What can hang from each mark
K396: K505 K954
K257: K964
K663: K954
K954: K127 K396 K663 K964
K127: K257 K723
K964: K257 K954
K505: K396

Every row comes from one small tree of marks. The marks that hang from a mark follow it in brackets, in the order of their numbers. Every link used is in the known rows. Which tree was each row made from?
Known rows
K964[K257 K954[K663]]: [  6.1  20.2   1.0  -5.2 -16.1  11.0  44.0  -8.3   5.0  -7.8   1.4 -23.1
 -20.2  19.0  -7.4  37.5  25.8  15.9  10.6]
K964[K954]: [ -2.6  15.2   4.3 -23.4  -4.2   6.9 -21.9   2.5   0.4  -6.0 -29.6 -27.4
 -32.5   8.4  -4.0  16.0 -38.5  35.6  10.0]
K505[K396[K954[K127[K723] K663 K964]]]: [  6.5 -65.7  -0.9  14.7  12.7  -3.6  -2.2  -8.7  21.7  10.5  29.0  28.1
   6.3 -61.0 -34.8  11.3  34.0  11.6 -22.8]
K663[K954[K396 K964[K257]]]: [  4.1  47.3 -11.3 -17.7  -3.2  -2.8  58.1 -21.0 -18.1  14.9   9.4  10.0
  -4.9   9.9   2.1  25.5  -9.2 -47.3  -6.9]
K663[K954[K127[K723] K396[K505] K964]]: [-31.6 -27.5   4.5  21.8   5.6 -14.5   8.2 -36.1 -20.2   7.0 -11.5  34.1
  28.1   5.8  30.3 -33.1   7.9 -32.1 -12.9]
K954[K663]: [ 15.8 -28.3   7.6  -8.8 -12.2   4.4 -24.9  10.8  18.6  -8.7 -22.5  -5.4
 -14.2  10.4   2.6  -8.6  -0.6  60.3  13.3]
K505[K396[K954[K127]]]: [ 20.0 -41.8  -5.5 -15.7   7.6  -7.6 -71.6  49.0  22.8 -19.8   8.1 -10.8
  -9.0 -68.2 -50.4  17.5 -33.0  28.5  21.8]
K257[K964[K954[K127 K396[K505] K663]]]: [ -6.0  38.3   5.1  47.2  -1.2  10.4  12.8 -11.2  -3.2 -27.9   6.2 -58.6
  42.5  36.5   0.3 -11.7  33.7  -6.7  36.0]
K964[K257 K954]: [  0.4  34.2  -1.0 -31.4 -11.0   3.5  19.9   3.5  -4.2  -6.9  -8.2 -13.7
 -37.2   9.0   0.2  44.8 -22.4   0.2   9.3]
K257[K964[K954]]: [  3.8  65.2   1.6 -28.8   2.9  21.2 -19.6  -4.2 -15.7   6.6  -4.8 -27.2
 -37.4  21.1  -7.7  24.8 -30.1  10.4  16.4]
K964[K954[K663]]: [  2.8   0.1   6.2   2.7  -9.1  14.8   3.1  -8.9   8.5  -7.2 -20.9 -36.6
 -15.2  18.9 -10.8  10.3   9.1  49.0  14.5]
K257[K964[K954[K127[K723] K396[K505]]]]: [-22.4  17.9   7.5  17.5  11.1   3.7 -14.1 -26.6 -20.5 -13.2  -3.0 -15.6
  24.5   4.5  16.9  -9.5 -14.6 -31.3  16.0]
K954[K396 K663 K964]: [ 13.6   6.6   0.7  11.5  -5.4  -3.3  32.8 -17.7  22.3  -3.0 -11.1 -20.9
  18.2  20.0  10.9 -10.9   1.1  18.0  -8.2]
K505[K396[K954[K663 K964]]]: [ 29.4  -5.3  -5.3  -7.7  -2.2   9.0  -3.7   5.4   8.8  -2.3   9.3   2.2
   4.9 -50.9 -48.7  22.1  19.7  22.3   2.9]
K954[K396 K964[K257]]: [ 11.5  40.8  -6.0 -21.6  -7.3 -14.3  50.5  -4.7   9.5  -1.4   1.4   1.4
  -3.1  10.9  23.7  22.6 -30.5 -29.4 -13.9]
K954[K127[K723] K396 K663 K964[K257]]: [ -6.6 -35.5   1.0  26.8   2.7 -19.7  75.8 -32.7  31.2   9.2  30.1  20.9
  13.8   8.1  29.9   4.5  30.2 -25.3 -35.2]
K127[K257[K964] K723]: [  9.8  -3.6   0.4 -48.3  10.7  18.6 -72.4  15.6 -29.8  28.8 -18.2  54.1
 -31.5 -13.2  18.3 -22.6 -39.7  -3.7  -9.0]
K257[K964[K954[K127[K723] K396]]]: [-14.0  10.4   1.9   6.9  22.8   5.2  -5.0 -27.1  -0.3   9.1  14.6 -30.8
  -4.4  -0.9   1.2   8.6 -34.5 -21.3  -0.5]
K396[K505 K954[K127 K964]]: [-12.9 -21.9  10.8   4.2 -13.9 -26.7  -3.7  20.8   6.9 -11.1   6.5  37.7
  11.4 -18.6   3.7 -14.7  19.5  18.0 -18.3]
K257[K964]: [ 17.0  37.3   3.7 -39.7   0.3  10.6 -45.3  16.4  -5.0   4.5  -5.8   2.9
 -35.0  11.9   8.1   4.5 -38.1  22.4  15.7]
K663[K954[K127 K396[K505] K964[K257]]]: [-16.5  29.3  -5.1  18.3  -8.4 -19.8  51.0  -8.5 -16.2  -7.9  10.0  15.2
  24.4  29.3  22.3  -0.8  23.6 -56.7   2.9]
K663[K954[K127[K257] K396[K505] K964]]: [-15.2   5.1  -8.1  19.8   1.9  -7.6 -19.2  14.9 -27.0   3.4 -24.0  19.5
  36.4  22.3  23.6 -52.0  10.1 -39.0  -3.2]

Write each row's tree
[ -1.1   3.4  10.7 -21.5 -20.9 -11.9  -4.6   9.5 -15.8  -9.3 -12.0  45.6
   7.5 -29.0   1.1  -7.9   3.5  17.8 -12.6]	K396[K505 K954[K964]]
[  2.6 -88.8  -0.5  22.0  10.7  -3.0 -36.6  13.2  20.0   4.2 -13.8  13.2
  26.3 -18.0  10.5 -48.4  -4.0  12.4 -11.0]	K954[K127[K257 K723] K396 K663]
[ -3.0  24.2  -1.3 -38.5  14.4  29.3 -46.3  -4.2 -40.9  30.0 -15.3  24.8
 -33.2  -6.5   5.2  -3.3 -28.9 -16.5  -9.3]	K127[K257[K964[K954]] K723]
[ 15.2  54.7  -1.4  11.6   3.6  26.2  19.2 -22.5  -6.0  -4.8   4.5 -63.7
  12.9  18.9 -23.2  13.9  -0.8   2.6  28.4]	K257[K964[K954[K396 K663]]]
[-13.0  15.3  -5.7  -6.5  -2.5 -14.9  44.4  -2.8   0.8  22.6  27.4  32.1
 -35.3  33.6  15.5  22.2  23.7 -25.5 -22.5]	K663[K954[K127 K964[K257]]]
[ -3.8  10.5   1.6  40.6 -16.7 -22.5  67.4  -3.7  20.4 -25.9  11.1   0.1
  43.7  37.1  37.3  -9.9  51.6 -23.8  -1.9]	K954[K127 K396[K505] K663 K964[K257]]
[  7.4   4.0   1.4  16.0  -3.9  12.3  16.5 -16.4  10.6 -15.5 -20.4 -64.0
  17.4   5.6 -19.5   5.2 -10.1  28.0  20.7]	K964[K954[K396 K663]]
[-13.8 -10.7   8.9  19.3  12.3  15.5   6.5 -29.9   5.2  16.9  23.1  -8.1
 -19.9  19.4   0.6   5.7  31.2  14.2  -6.3]	K257[K964[K954[K127[K723] K663]]]
[ -9.1 -24.6   6.7  27.3  -3.0   1.0   3.3   0.5  30.7  -9.2  -2.3 -42.8
 -12.9  28.1  -6.0   1.5  25.0  49.0   6.1]	K964[K954[K127 K663]]
[-18.2 -39.9  -9.4   5.5  20.7  -5.0 -10.7 -11.8 -17.0  39.0  -4.1  42.2
   5.7  -6.0  14.7 -37.4 -10.7 -40.1 -34.9]	K663[K954[K127[K257 K723] K396 K964]]
[ 11.5 -42.1  13.5  -2.0 -27.5   0.7 -20.3  19.9  -8.5 -28.0 -13.1  22.8
  27.4 -39.3 -25.3 -16.4  30.1  52.6  20.2]	K396[K505 K954[K663]]
[-11.5  11.2  -0.2  -6.0  -4.5 -10.2  19.4  12.7  19.0  -9.1  11.2 -20.0
 -34.1  17.4   7.1  36.1  -6.5   1.1   0.1]	K964[K257 K954[K127]]
[  4.5 -51.2   1.2 -27.5  13.7   3.0 -62.4  33.7 -14.5  30.0  28.9  66.1
 -16.2 -58.8 -21.8 -19.2 -13.4  -2.4 -25.3]	K396[K954[K127[K257[K964] K723]]]
[  4.1 -30.2  -7.2 -18.7  10.8 -15.4  12.9   3.4   9.2   9.6  41.2  48.6
 -16.3 -69.9 -22.5  44.8   2.6 -34.4 -29.1]	K505[K396[K954[K127[K723] K964[K257]]]]
[ -3.5 -27.3  -4.4   8.0   7.5  -8.0 -26.4  10.1   8.2  -2.7  -3.5 -23.9
   1.9   1.0 -12.2 -12.8 -31.9   6.9  17.4]	K663[K954[K127 K396]]
[ 17.6 -18.1 -14.2 -14.9  13.2  -5.2 -56.9  52.5   7.9   8.6   7.7  21.5
  -3.9 -52.0 -33.0  -3.1  -9.5  -7.5 -14.9]	K505[K396[K954[K127[K257] K964]]]
[ 13.8  45.8  -3.7  -9.2   1.1  35.7 -21.9  10.8 -22.5  15.2  -7.6 -14.6
 -12.9  25.0 -11.9  -6.3  19.6   9.3  11.7]	K127[K257[K964[K954[K663]]]]
[  5.4   1.2  -4.3  30.1  -5.3 -20.8  75.0  -5.5  41.2  -5.6  30.1 -11.5
  14.4  30.4  21.0   9.4  32.4 -15.6 -17.0]	K954[K127 K396 K663 K964[K257]]
[ -8.2  34.7  -1.0  -0.2  -8.1  -1.3   9.7 -20.5 -33.3  -6.4 -30.0   7.8
  27.1  17.1  14.6 -20.9  -5.9 -22.1  11.3]	K663[K954[K396[K505] K964]]
[-13.9  -0.2  -1.8  19.8  -0.4  -3.1 -44.2  31.4  -9.4 -27.9 -40.2 -31.2
  36.2  10.4  13.4 -37.2 -20.2 -12.9  20.3]	K964[K954[K127[K257] K396[K505]]]
